Each row comes from the steps of one path. Every step used is in the known rows, and no mark comes twice. Write the path behind each row, first mark first.
In the rows, zero is written as 128.
Known rows:
Y/H/N/G: [123 134 165 125 112 137  94 169 172 128 137 151 136 144  84 114 125 119
 137  94  53 124 113 105 127  95 131 122 156 124 145 136 143 149 130 117
 132 149 155 104 135 136 129]
C/B: [171 142 126 123 125 122 124 116 130 120 133 127 123 131 147 136 133 126
 129 123 134 131 126 140 111 125 130 137 137 135 120 131 132 126 118  61
 144 137 138 132 123 150 130]
K/B/A/F: [132 157 105 127 141 120 109 140 118 136 124 127 127 144 170 127 151 130
 123 135 147 113 139  97 118 129 108 120 176 103 111  71 125 133  98 105
 137 126 142 120  84 127 124]
Q/P/C/B: [174 138 129 135 116  87 135 130  88 106 139 137 151 131 164 138 104 135
 115 126 145 160 116 139 103 125 138 129 130 148 124 162 140  99 127  82
 199 122 128 138 140 125 143]
K/S: [102 145 122 133 112 122 118 124 131 129 126 132 126 128 136 129 135 140
 133 132 125 131 140 138 123 105 129 126 126 124  94 135 132 180 129 132
 127 135 121 113 124 122 137]
S/P: [135 128 142 103 119 129 123 145 134 127 136 112 141  80 131 134 128 121
 141 126 126 133 129 117 118 145 134 136 125 134 129 122 137 116 131 137
 186 131 123 143 127 147 128]
H/N/A: [110 128 171 120 109 125  98 138 131 170 141 141 124 113 151 121 145 107
 152 127 135 145 116 133 118 107 126 136 125 125 125 137 137 144 128 125
 163 143 165 113 138 147 120]
L/H/N/A: [108 127 178 122 118 101  93 152 131 167 148 141 133 118 170 116 139 107
 146 108 112 141 113 142 128 101  97 147 124 129  97 154 147 147 125 113
 161 145 161 123 137 142 134]
U/H/N/G: [122 122 179 136 113 126 100 153 191 132 150 151 133 154 125 107 127 131
 137 111  46 129 115  92 134  96 113 118 170 126 138 134 140 150 154 135
 135 154 166 108 129 129 140]
M/X/A/N: [149 120 131 127 124 116 129 122 137 162 137 108 130 110 131 126  85 109
 138  98  96 112 116 137 141 114 143 106 178 114 105 138 169 155 127 143
 133 127 115  92 113 144 104]
M/X/A/N/H: [149 134 128 125 119 112 141 140 144 163 143 134 137 125  83 113  74 110
 136  88  87 116 121 135 135 105 187 115 179 114 116 139 178 169 115 130
 135 131 133  97 107 153 111]
U/H: [120 127 144 141 128 119 113 149 170 126 132 128 130 147 122 111 139 134
 123 121 116 130 132 120 134 119 106 133 158 133 136 128 129 135 145 136
 140 142 131 136 123 132 138]
S/P/C/B/A/F: [158 168 118 100 124  85 112 149 108 112 128 100 144 105 193 131 118 125
 133 127 108 134 132 112  89 134 116 129 170 132 125 138 125 106 100  70
 201 131 141 151  92 150 139]
G/N/H: [114 132 141 117 101 134 146 151 139 142 147 155 135 120  78 130 115 103
 128 125 116 122 124 113 138 119 180 128 134 119 131 116 155 164 108 145
 133 137 134 132  92 148 122]
G/N/A/F/X: [112 120 147 114 111 134  99 150  92 203 137 133 124 110 144 105 109 105
 115 151  99 105 146 132 127 132 114 133 174 122 137 104 170 141 112 158
 144 138 187 134  61 147 101]
L/H: [122 123 135 132 138  98 127 144 131 122 136 128 134 129 147 127 118 127
 117 110 112 126 124 138 140 121 101 138 125 132 100 145 138 134 122 120
 131 131 126 135 131 127 140]
Q/P/C: [133 125 131 143 117  90 135 142  90 111 138 141 153 135 148 127 100 139
 115 129 136 157 117 127 121 131 136 123 118 142 133 156 136 102 142 148
 187 114 124 135 142 106 139]
M/X/A: [151 135 153 124 151 113 125 118 127 153 140 107 130 144 129 116  87 100
 135 134 112 135 124 149 126 119 148 121 156 123 116 131 179 121 134 141
 135 128 102 107 136 134 111]
X/A: [123 116 131 123 122 121 113 126 124 172 125 113 123 153 120 121 110 124
 132 135 116 139 120 132 132 112 133 135 148 124 122 128 162 133 133 131
 153 121 133 118 135 141 116]
D/H/N/A: [110 129 181 124 114 101  85 142 150 167 144 149 127 112 203 125 148 106
 155 103 136 133 111 136 116 108 149 139 137 131 106 148 142 146 123 114
 164 152 154 115 139 151 124]
A/B/K/T: [188 137 111 121 135 112 122 155 145  86 130 121 129 126 146 155 149 115
 149 114  48 129 131  94 124 100 142 116 155 127  70 103 104 114 107  77
 156 127 140 104 116 102 121]
M/X: [155 147 152 128 157 118 139 122 132 109 143 123 134 122 134 123 105 107
 132 122 123 127 130 150 124 135 141 111 136 127 120 134 144 116 126 138
 112 129 100 116 129 122 118]
B/A/F/X: [107 139 123 116 136 119  79 147 106 117 112 117 127 152 147  95 113 129
 118 143 111 118 156 119 115 137 107 110 184 104 142 102 140 123 101 125
 110 123 179 135  92 136 112]
C/P: [177 131 132 135 124 128 120 109 136 128 133 135 146 123 120 142 131 117
 154 128 145 133 126 122 106 133 139 142 126 135 139 124 123 107 128 142
 163 152 127 143 128 163 142]
W/H/N/A/B/K: [178 164 158 121 110 101  97 180 178 147 127 126 145 111 112 107 157 114
 166 104 132 136 128  98 112  81 171 122 151 124 113 100 111 132  99  82
 176 159 184 117 137 140 109]
F/X/A/B: [124 108 134 107 119 111  93 155 102 151 121  97 120 140 128 110  94 128
 131 136 119 115 136 122 130 107 140 130 191 125 115  78 165 114 119 102
 148 123 179 106 128 134 108]
Y/H/N: [120 131 175 112 110 129  88 177 161 121 131 126 137 128  82 123 134 125
 142  96 148 139 114 125 125 109 130 124 151 128 143 136 149 135 114 123
 145 139 131 118 138 140 126]
F/N/A: [117 131  83 112 111 129 112 129 119 167 136 132 124 123 147 105 147 112
 141 125 110 148 125 146 121 132 129 143 124 128 117 131 129 163 126 113
 134 143 180 132 124 140 129]
P/C/B: [171 154 121 124 121  84 141 128 103 123 132 119 132 133 166 134 113 129
 132 119 129 135 111 141 115 117 135 127 130 153 123 159 120 115 118  75
 138 129 138 124 135 123 139]
P/C: [124 136 125 130 123  88 142 140 105 129 125 119 132 132 151 127 108 132
 130 122 127 136 114 132 126 120 134 123 119 145 125 151 114 115 127 139
 121 121 135 123 139 102 138]
C/B/A/F: [158 164 109 124 138 126 104 127 124 117 121 122 126 148 171 123 137 129
 116 132 111 124 144 115 100 123 106 120 180 110 125 120 130 126  96  47
 147 137 140 145  88 158 125]
S/P/C/B: [176 149 133 101 112  86 136 143 111 118 138 102 146  84 170 142 113 118
 146 118 129 142 116 132 103 134 141 137 127 156 119 150 126 104 119  85
 195 132 137 138 133 137 144]
C/B/K: [228 149 112 124 122 112 114 124 161 115 126 133 122 130 141 140 147 108
 139 114 114 135 137 124 109 122 130 116 134 135 121 132 114 122 101  63
 137 140 136 131 133 136 112]
A/F: [143 130 123 134 141 136 133 129 123 152 124 127 129 139 132 125 124 151
 107 134 118 118 135 115 107 139 109 128 160 130 140 121 142 125 117 131
 140 132 127 141  88 126 126]
G/N: [118 119 141 114 104 139 131 133 133 143 142 127 127 107 123 138 128 100
 127 136 130 117 116 117 145 130 135 120 137 119 118 121 145 153 122 158
 133 127 117 130  99 135 113]
B/A: [ 99 142 117 122 125 123 101 132 130  99 123 128 126 135 149 123 143 109
 136 132 123 130 135 115 130 118 120 120 141 100 123 124 113 135 118 111
 120 122 136 131 130 140 118]
H/N/G: [127 125 169 126 116 138 116 129 152 133 144 153 132 140 133 120 123 120
 140 122  59 124 111 103 122 107 137 112 140 123 126 136 136 146 136 130
 118 144 162 102 131 128 130]
K/B/A/F/X/M: [131 157 114 112 138 121  77 136 102 118 113 114 118 177 170 107 129 132
 121 142 133  96 158 108 136 164 116 101 216 102 109  55 173 130  91 118
 103 136 203 117  92 134 124]
Q/P: [133 113 138 138 121 128 127 130 116 111 139 148 147 130 129 130 119 136
 112 134 143 147 130 123 118 136 126 131 130 125 133 133 149 114 140 137
 193 120 117 139 135 129 133]
C/B/A/N: [146 145  88 120  94 123 104 123 137 108 129 126 121 102 169 136 140 115
 138  92 113 115 123 116 124 111 117 113 175 100 102 132 106 163 101  46
 137 132 152 119 104 170 120]
B/A/F/N/G: [119 144  63 120 131 138 107 126 141 127 128 138 128 165 152  97 129 129
 116 131  20 124 134  96 112 126 115 106 181  97 128 116 125 173 115 111
  99 144 182 133  83 134 132]
F/N/H: [125 136  89 110 110 131 137 145 138 125 134 143 131 150  76 105 121 130
 134 115 114 144 126 128 116 130 180 133 129 128 135 128 144 170 107 113
 110 145 174 139 121 137 145]
M/X/A/F/N: [166 128 109 113 155 129 125 122 127 175 137  99 132 163 129 100  86 124
 118 133 105 136 130 144 101 144 139 110 189 124 116 123 196 147 116 145
 128 136 129 123  87 126 117]
X/A/F/N: [144 110  83 113 123 135 111 126 124 192 123 103 129 166 118 105 114 141
 116 135 110 141 124 125 104 135 126 127 184 126 123 119 179 159 114 133
 149 132 159 139  86 134 125]
W/H/N/G: [124 152 177 128 115 127 115 145 176 138 139 137 152 140  88  95 107 136
 148 114  74 123 103 104 126  90 176 115 138 125 135 137 142 150 130 125
 125 151 174 111 136 144 140]

Which path is each row?
[121 132 128 126 132 122  94 141  92 187 121 129 123 131 148  94 114 129
 120 144  95 115 155 141 114 133 101 142 166 130 147 111 153 122 119 126
 139 141 198 130  93 140 117] | N/A/F/X
[130 106  99 135  96 126 123 111 145 191 135 138 127 123 128 122 101 123
 127 100  12 104 112 100 148  92 131 119 180 113 113 135 153 175 143 126
 138 129 169  92 113 149 115] | X/A/N/G
[103 130  86 136 100 127 111 121 147 116 133 150 129 110 155 122 123 115
 134  94  14  98 122  85 149  99 116 101 174  87 110 128 102 181 126 106
 105 133 171 103 107 149 117] | B/A/N/G
[183 142 101 131 126 103 116 153 144 143 125 141 119 103 157 129 164 102
 140 115  95 125 152 107 119 101 127 130 145 125 112  94  93 127 113  77
 163 146 163 116 130 126 104] | N/A/B/K
[114 107 115 114  81 112 100 154 121 175 123 132 131 134  68  98  77 126
 136  97  95 111 129 128 139 104 174 123 187 118 133 121 179 166 108 127
 127 122 201 107 110 163 113] | F/X/A/N/H
[133 114  96 141 103 134 139 117 150 144 134 150 131 104 135 127 115 132
 126  93  24  94 118  97 147 109 125 112 161 114 116 138 117 173 134 124
 110 137 163 100 107 140 127] | A/N/G
[120 181 114  98  94  70  97 140 110  93 132 102 140  95 199 138 132 111
 158 125 128 151 137 126 100  99 135 128 138 127  80 154 118 162 111  72
 187 134 136 126 130 143 147] | K/S/P/C/B/A
[103 133 184 132 107 117  81 162 165 166 146 138 129 133 141 104 154 118
 151 118 124 143 123 125 127  99 101 142 157 128 133 139 142 148 146 131
 173 158 171 116 132 147 134] | U/H/N/A
[128 141 124 128 137 134  88 129  97 171 115 123 117 159 155  97 116 140
 110 143  85 106 164 134 128 161 112 129 189 128 139 107 183 129 119 129
 130 151 216 131  99 149 122] | N/A/F/X/M
[140 120 123 131 136 130 119 125 122 194 119 110 128 158 124 120 111 144
 113 140 109 127 132 118 115 122 117 136 178 127 131 119 174 132 126 134
 165 127 133 130  94 137 116] | X/A/F
[227 150 112 118 130 114 113 129 149  96 137 129 125 139 150 153 145 104
 157 119  48 145 125 121 112 106 136 125 138 134  78 143 122 116  98  49
 151 134 138 119 123 130 125] | C/B/K/T
[142 157  89 119  92  81 115 131 112 104 122 117 130 102 188 136 123 120
 142  88 112 119 107 116 126 103 124 108 169 114 104 158  97 151  97  56
 132 126 163 110 115 148 132] | P/C/B/A/N
[163 155 118 112  92  69 111 153 146 115 127 111 143  89 151 140 126 117
 162 114 109 152 142 111 110 110 142 111 115 146  95 150 113 154 115 155
 171 132 119 122 141 102 127] | B/K/S/P/C
[184 133 118 122 133 119 110 133 147 103 134 134 125 139 128 144 139 103
 157 120  47 139 126 115 126 109 134 117 131 128  88 139 118 123 110 119
 140 124 136 114 125 110 120] | B/K/T
[131 129 176 113 122 140  64 136 110 171 123 126 122 154 154  93 116 136
 134 136 105 115 147 125 116 155 120 116 195 125 139 117 193 135 113 136
 137 155 226 115 105 147 121] | H/N/A/F/X/M
[229 156 121  95 117  79 118 152 130  92 143 107 145  96 174 160 120  99
 177 110  46 154 114 114 102 114 150 128 129 160  78 160 115 101 102  76
 202 130 143 124 125 118 137] | S/P/C/B/K/T
[206 160 114 106  95 107 100 132 168 108 133 121 135  85 153 146 149 111
 153 115 111 146 154 119  91 113 138 123 132 138  88 132 127 164 102  76
 196 148 118 133 126 148 127] | C/B/K/S/P
[116 104 142 111 117 113  83 136 103 168 122 108 124 152 112 101  88 116
 134 143 117 131 135 141 134 119 134 125 161 126 132 113 180 121 123 140
 131 117 173 113 139 140 109] | F/X/A
[142 170 110 117 119  75 112 134 101  95 124 120 128 140 184 127 125 109
 144 122 120 142 118 134 115 106 128 122 140 123 114 155 102 118 107  58
 132 125 150 124 135 138 134] | P/C/B/A
[121 139 114 129 127 115 128 145 111 153 130 133 123 103 167 126 149 121
 130 126 111 119 141 121 123 104 125 152 147 125 111  94 110 129 135  78
 172 143 166 117 125 140 118] | N/A/B
[127 100 105 123  95 125 119 121 132 182 126 114 130 113 124 129 110 129
 131  98 102 118 114 116 143 109 130 122 175 116 110 132 156 166 129 132
 152 119 142 105 112 152 111] | X/A/N
[165 135 147 132 167 122 128 127 124 173 132 108 132 156 132 112  84 123
 116 139  95 124 135 140 109 128 132 116 185 124 127 125 192 121 124 147
 147 131 103 118  93 131 109] | M/X/A/F
[124 127 102 132  94 126 147 147 146 137 129 152 137 110  83 129 114 139
 132  82 103 111 125 110 136 113 168 129 152 120 127 133 125 168 113 116
 125 134 161 122 104 151 132] | A/N/H
[140 137  81 116 127 134 142 151 134 147 129 142 137 159  83 102 116 150
 112 118 109 134 135 116  99 145 165 130 163 131 140 117 152 166  97 117
 119 146 169 150  80 133 144] | A/F/N/H
[113 140  72 110 127 134 100 132 128 119 119 118 127 155 147 104 139 134
 121 132 117 134 136 109 107 144 111 114 179 103 125 114 128 160 100 114
 115 133 161 146  85 137 128] | B/A/F/N
[145 121  73 129 132 143 133 123 138 157 136 137 131 159 133 104 114 149
 106 126  24 116 128 105 108 136 122 116 170 126 131 121 143 165 124 127
 104 148 175 134  83 121 138] | A/F/N/G
[138 171  86 121  86  76 130 153 123 103 127 144 135 120 141 130 112 119
 141  76 102 123 115 115 124  92 165 117 167 118 115 159 103 162  92  45
 131 136 179 118 113 157 135] | P/C/B/A/N/H
[161 157 113 136 131  84 112 139  88  95 128 138 151 151 192 126 110 141
  99 132 126 152 132 117  93 124 112 120 174 122 128 144 137 102 110  71
 206 123 138 149 102 133 138] | Q/P/C/B/A/F
[193 131 106 126 126 111 127 152 158  99 121 125 127 118 137 140 145 120
 135 113 106 122 145  88 119 112 135 110 154 127 111  89  98 114 108  89
 142 135 132 120 127 110 111] | A/B/K
[181 116 119 106 115  96  82 161 131 140 115 103 123 141 121 114 110 110
 143 124  98 125 150 102 123 104 140 107 185 125 115  75 148 110 105 104
 141 129 179 107 134 121  89] | F/X/A/B/K
[117  92 110 122  89 120  96 126 123 185 132 127 122 127 117 102  74 122
 131 104   8  98 124 110 149 100 130 112 195 116 124 123 168 165 133 137
 111 125 208  83 115 152 106] | F/X/A/N/G
[106 159 179 123 108 120 101 160 147 172 133 126 149 120 104  92 132 125
 158 120 151 144 112 136 122  95 162 139 124 125 132 141 144 145 120 116
 166 149 179 122 137 158 132] | W/H/N/A
[144 120  82 115 128 139 129 133 130 148 123 116 130 147 129 111 127 151
 111 130 121 129 128 124 103 153 122 118 165 129 131 120 145 152 107 127
 121 139 152 146  82 123 138] | A/F/N
[140 160  90 119  91 116 119 140 141 104 130 150 132 116 126 128 132 116
 136  81 102 115 128 107 123  99 158 119 173 100 114 133 114 172  90  31
 137 141 177 123 102 183 126] | C/B/A/N/H
[151 152 146 122  95  98  83 157 157 144 131 142 120 102 166 132 171 114
 160 115 120 136 145 101 105  71 140 118 152 121  73 108 113 185 112  88
 171 163 163  87 133 122 116] | H/N/A/B/K/S
[168 133 100 122 155 129 131 112 141 179 144 120 133 173 133  92  80 121
 117 133   6 122 126 127 109 129 141 111 195 122 118 123 191 164 130 137
 112 145 152 113  89 130 121] | M/X/A/F/N/G
[119 124 178 112 116 126  73 153 106 186 128 131 125 128 148  97 113 127
 132 139 124 128 139 131 104 123 114 127 169 126 144 117 163 126 111 135
 150 141 204 119  98 139 115] | H/N/A/F/X
[172 134 115 118 102 117 123 155 145 155 139 141 120  84 153 138 163  76
 141 125  94 118 140  93 134 104 134 121 152 120 100  85 111 151 110 106
 172 150 153 121 100 131  88] | G/N/A/B/K
[116 141  80 132 102 121 117 130 141 131 140 154 125 109 171 130 137 111
 141  94  51  90 118  83 154 100 122 110 178  89  91  85 104 180 119  98
 107 131 176  83 100 140 123] | K/B/A/N/G
[144 115  74 123 126 138 117 119 136 199 134 125 127 176 123  97 100 139
 113 136  14 129 123 108 113 121 129 124 189 122 124 119 178 172 131 125
 128 144 183 124  88 133 128] | X/A/F/N/G
[199 170  99 130 102  65 119 128 139 109 122 126 126 133 168 137 131 119
 147 111 107 149 136 132 103  92 136 107 125 151  85 165 108 161 102  80
 132 141 133 111 140 105 135] | P/C/B/K/S
[180 138  61 109 111 112 108 150 147 138 128 130 119 111 153 118 169 104
 148 113  99 139 141 113 113 116 133 123 152 125 100  91  99 152 103  75
 144 155 186 124 125 125 109] | F/N/A/B/K
[155 122 123 138 127 120 136 112 149 168 150 129 131 120 136 116  76 101
 132  95   4  98 117 116 146 100 144 103 186 111 106 141 168 165 141 135
 118 135 137  81 113 142 105] | M/X/A/N/G
[ 98 145  93 125  92 121 116 150 144 112 127 153 132 117 103 121 127 117
 136  86  97 115 132  96 138 101 156 115 165  93 121 129 111 177 100 101
 122 133 166 121 104 163 126] | B/A/N/H
[157 146 108 137 109 107 107 126 162 118 119 136 123 131 129 132 146 121
 144 121 111 138 152 115 123 104 132 109 125 124  94 135 117 175 112 135
 123 137 123 113 133 110 122] | B/K/S
[148 166 125 105  96  75 123 135 113 118 136 105 142  87 178 138 114 132
 148 120 130 146 126 138  96 110 143 138 126 154  86 156 133 154 120  89
 194 139 124 130 130 135 153] | K/S/P/C/B
[168 136 114 102  95  99  96 156 161 147 127  97 135  92 136 139 139 115
 155 122 101 139 155  92 109  91 148 122 170 126  74  90 144 164 117 107
 219 143 127 113 130 131 111] | X/A/B/K/S/P
[112 157  83 126  96 109 121 158 138 124 132 157 132 114 119 132 145 116
 144  87 131 104 127  94 144 104 159 119 168  94 103  84 112 177  91  91
 121 131 178 102  97 154 128] | K/B/A/N/H
